Known rows, with every step that occurs:
lodagep-bodef: [ 10 -14   3 -50  31  12  -9   6  -8 -37  15 -36   6  31  33 -27   8 -34
  18 -25   1  18  -7]
gelum-tuze-rusez-lodagep-kasapug-tuzip: [-21   2  35 -54 -25  22  40   4  26  22 -39   5 -46  10 -17 -61  -8 -19
  63 -45 -22  66  62]
kasapug-tuze-rusez-lodagep-bodef: [ -3 -11   3 -51  17  12  -5 -14  31 -80   9  12 -19   0   4 -34  -9 -13
  25 -36  29  75  11]
gelum-tuze: [-19   7  37 -25  19   4 -25  15  -8   1   7   1 -11  12  10 -11  33  27
  51 -26 -26 -10 -11]
bodef-tuze-rusez-lodagep: [-19 -22   2 -18 -30  -1 -33 -29  22 -11  17 -11  -4   6   5 -24 -12   1
  50 -13  -7  68  34]
tuze-bodef-lodagep-rusez: [  8  -6 -64 -30   4  34 -48 -29 -51  26  41  21 -52 -11  82   9   6 -18
  35 -53   2  14 -26]
lodagep-rusez: [-11  17  -9 -51   3  -2 -27 -21 -44   4  47  -8 -23  -9  63 -10  41  -6
  37 -34  26 -10 -31]
rusez-tuze-kasapug-tuzip: [  9  17  37 -46 -23 -21  39  24 -25  20 -17  10 -11 -63 -11 -16   8 -51
  68 -12 -32   0 -15]
bodef-tuze-gelum: [ -5  23 -26  26  18   2 -34 -18  -5 -26  30  -6  20 -11  38 -49  40  -9
  46  -5 -36  21 -35]
tuze-kasapug: [ -9  15  39 -43 -12 -22  -5  -2 -33 -20   0 -30 -10 -20  12  -3  37 -14
  59 -26 -27 -21 -47]
gelum-tuze-kasapug-lodagep-bodef: [-33 -19  64 -25  17 -17 -16  31 -36 -73 -55 -46  42  41   5   5 -17  50
  31 -21 -27 -42  14]
bodef-tuze: [ 16   2   1  -5   6  -9 -24 -24   6  -5  15 -29  27   7  27  -1  15  -6
  51  -1 -38   8  -3]
kasapug-tuze-bodef: [ 49  33 -17 -13  36  21 -17  -6   7 -42  28  12 -25 -45  38  10  11 -10
  82 -34 -21  32 -45]
bodef-lodagep-rusez: [ -9  -4 -41 -62 -11   7 -29 -34 -56  23  28  21 -49   7  70  -4  39  -9
  11 -44   9 -19 -15]
rusez-lodagep: [ 13  -1  -7 -77 -10 -16  -7  18 -23 -17  42 -15 -13 -15  49 -22  12  -7
  28 -21  15  33   3]
bodef-lodagep-kasapug: [ 40 -15  -4 -67 -18   3  14 -42 -20  11 -27 -31 -34  54  44 -29  33 -49
  -5 -44 -26   1   1]
bodef-lodagep-rusez-tuze-kasapug-tuzip: [-22   3 -12 -48 -34 -12  25 -15 -64  53  -9  47 -37 -56  32  -9   7 -42
  35 -31 -18 -21  -3]
lodagep-rusez-tuze: [-11   6   6 -45 -10 -30 -22 -15 -51  35  41  17 -11 -24  51  -4  23 -13
  20 -23  45   7 -18]
rusez-tuze-gelum: [  0  15  -8 -23   4 -15 -14  16 -30  -5  27  23 -10 -25  23 -51  52 -34
  22 -20  24  25 -44]
gelum-tuze-rusez: [-53  -7  40 -24  -2  34 -57 -13  17   3 -14  21 -52  23 -27 -24  32  24
  65 -33 -16  16 -10]
lodagep-rusez-tuze-gelum: [-29  24 -22 -17   4 -15 -26  -2 -58  15  50  32 -13 -33  60 -51  51 -22
  12 -24  58  16 -55]
tuze-bodef: [ 36   4 -19 -26  15  23 -38   7 -13  -6  35 -19 -23 -15  39   1   4 -26
  73 -35 -14  31 -27]
tuze-rusez-lodagep: [ -9  -8  -1 -76 -31   9 -31   1  -2 -17  21  -1 -45  -3   7 -23  13 -11
  42 -38  28  57   8]
tuze-rusez-lodagep-kasapug: [ 10 -12  29 -76 -41  -4   7 -24  11  -6 -14 -34 -37  28  14 -51  17 -42
  29 -48  29  65  15]

Rows:
[-16 -10   5  -3 -10  16 -45 -49  32  -5   6 -11 -11  14  -4 -10   9  -8
  63 -15 -22  30   5] => bodef-tuze-rusez
[-31 -25  23   3   0 -44   4   6  -5 -44  11 -56  67  -3  29 -17 -45 -11
  20   1 -33  44  24] => rusez-lodagep-bodef-tuze-kasapug
[-24 -34   0   6  10  32 -41 -41  41 -27  -4 -36  11  43  -2 -26 -16 -23
  35  -9 -12  43  21] => lodagep-bodef-tuze-rusez
[-13 -20 -22 -52 -27 -18 -25 -26 -55  48  20  40 -36  -5  54  -1  24 -15
  -6 -34  28  -2  -1] => bodef-lodagep-rusez-tuze
[  0 -37   1 -19  -1  21 -45 -39  18 -69 -33 -54  31  63   8  -2 -40  12
  37 -17  -5  23  43] => kasapug-lodagep-bodef-tuze-rusez
[ 51 -23 -23 -37   0  19  -3 -30 -20  17 -17 -28 -44  39  54 -16   5 -51
  26 -56 -32  35  -3] => tuze-bodef-lodagep-kasapug
[ 35  28 -26 -29  21   6  28 -50 -12 -39 -16  26 -34   9  49 -65  71 -39
   5 -44 -34  12 -43] => bodef-lodagep-kasapug-tuze-gelum
[-13  -2   0  -6   1 -12  47  18   2 -29  -1 -41  53 -34  23 -27 -61 -37
  57   2 -57  50  50] => rusez-lodagep-bodef-tuze-kasapug-tuzip
[-21  -9 -42   9  24  -5 -15  15   3 -61  37 -30  58   5  61 -72 -15 -19
   3  -1  -6  79  14] => rusez-lodagep-bodef-tuze-gelum
[-56  20  47 -23 -15 -35 -28   2 -72 -25 -23 -15  12  -1  34  19  17  76
  57 -25 -11 -68 -13] => gelum-tuze-kasapug-lodagep-rusez
[ 21  18 -61 -15  29  22 -29 -46 -30  -4  32  48 -53 -38  78  10  14   3
  48 -43 -14  16 -36] => kasapug-tuze-bodef-lodagep-rusez
[  0 -30 -10 -15  11 -19  -5  12  10 -37  28 -45  55  18  48 -24 -48  -8
   9   0  -7  67  53] => rusez-lodagep-bodef-tuze
[-20 -14  28   8  17 -15  -8 -15   7 -45 -11 -61  60  17  14 -10 -22 -26
  37   6 -52   9  -7] => lodagep-bodef-tuze-kasapug
[  8   2 -18 -15   0  -9 -33   5 -42  37  50  15 -13 -30  59   6  -8 -29
  48 -31  42  37 -29] => lodagep-rusez-tuze-bodef
[ 76  27   8 -14  30   1  23 -28  14 -33  -8 -23 -17  -6  43  -9  18 -43
  64 -44 -32  37 -35] => lodagep-kasapug-tuze-bodef
[ 17   0  10 -29 -37  10  40 -36  43  19 -28 -27  -7   1   8 -50 -21 -43
  65 -22 -28  82  66] => bodef-tuze-rusez-lodagep-kasapug-tuzip
[ 66   0 -37 -42  -6  51  40 -15 -17  28 -29 -13 -53   0  45 -31  -7 -73
  57 -58 -54  38  19] => tuze-bodef-lodagep-kasapug-tuzip
[-16   5  35  10  -1 -30 -10 -27  -6  -8  -6 -41  41 -13  12   5   6  -1
  62   2 -66 -16 -29] => bodef-tuze-kasapug
[ 33  -2  23 -76 -26 -34  31  -4 -15  -9   4 -52   0  24  49 -42  17 -29
  13 -35  12  47  23] => rusez-lodagep-kasapug
[ 70 -18 -25 -39 -17  23  45 -12 -14  61 -29  13 -43 -10  29 -25 -24 -86
  40 -53 -32  55  31] => rusez-tuze-bodef-lodagep-kasapug-tuzip
[ -2  -2   9   5  30  30 -42  21  -7   3  19   4 -19   2  18  -2  -2  25
  76 -40 -30  22 -15] => gelum-tuze-bodef
[-55  -9  33 -45 -20  14 -43   8  11   2   6  24 -39   5 -17 -35   6  33
  52 -36   9  50  30] => gelum-tuze-rusez-lodagep
[ 36 -38 -33 -30  -5  11 -33   0 -33  38  10  28 -37  -7  37   4 -12 -37
  25 -38 -11  35  -6] => rusez-tuze-bodef-lodagep
[-48  16  68 -15   6 -18 -16  15 -28  -7 -15 -10   0  -5 -19  -3  30  31
  64 -24 -47 -33 -30] => gelum-tuze-kasapug
[-21 -35  -8 -71  -8  17 -31   1  10 -49  13 -18 -22  31  11 -45 -18 -31
  17 -37  40  76  23] => tuze-rusez-lodagep-bodef
[-15  -1 -34  28  44  19 -26 -12   9 -52  22 -34  46  20  44 -61  13 -25
  16  -4 -21  38 -15] => lodagep-bodef-tuze-gelum
[ 13   9  36 -60 -22 -31 -11   1 -56 -63 -27 -52  12  -2  23  29  18  19
  57 -23 -22 -52 -27] => tuze-kasapug-lodagep
[  4  13   7 -57  -6  -1 -14 -21  18 -50  12  30 -48 -31   1 -14  20   3
  54 -34  14  61  -7] => kasapug-tuze-rusez-lodagep
[ 60 -38  -6 -27 -17  -8   7 -24 -21  44 -22  -9 -24  26  38 -13  -8 -64
  11 -54  -9  45   9] => rusez-tuze-bodef-lodagep-kasapug
[-39  14  41 -32 -24 -53  -8  -7 -59  28  15   2  -1 -35  28   2  19 -19
  29 -16  22 -14 -39] => lodagep-rusez-tuze-kasapug
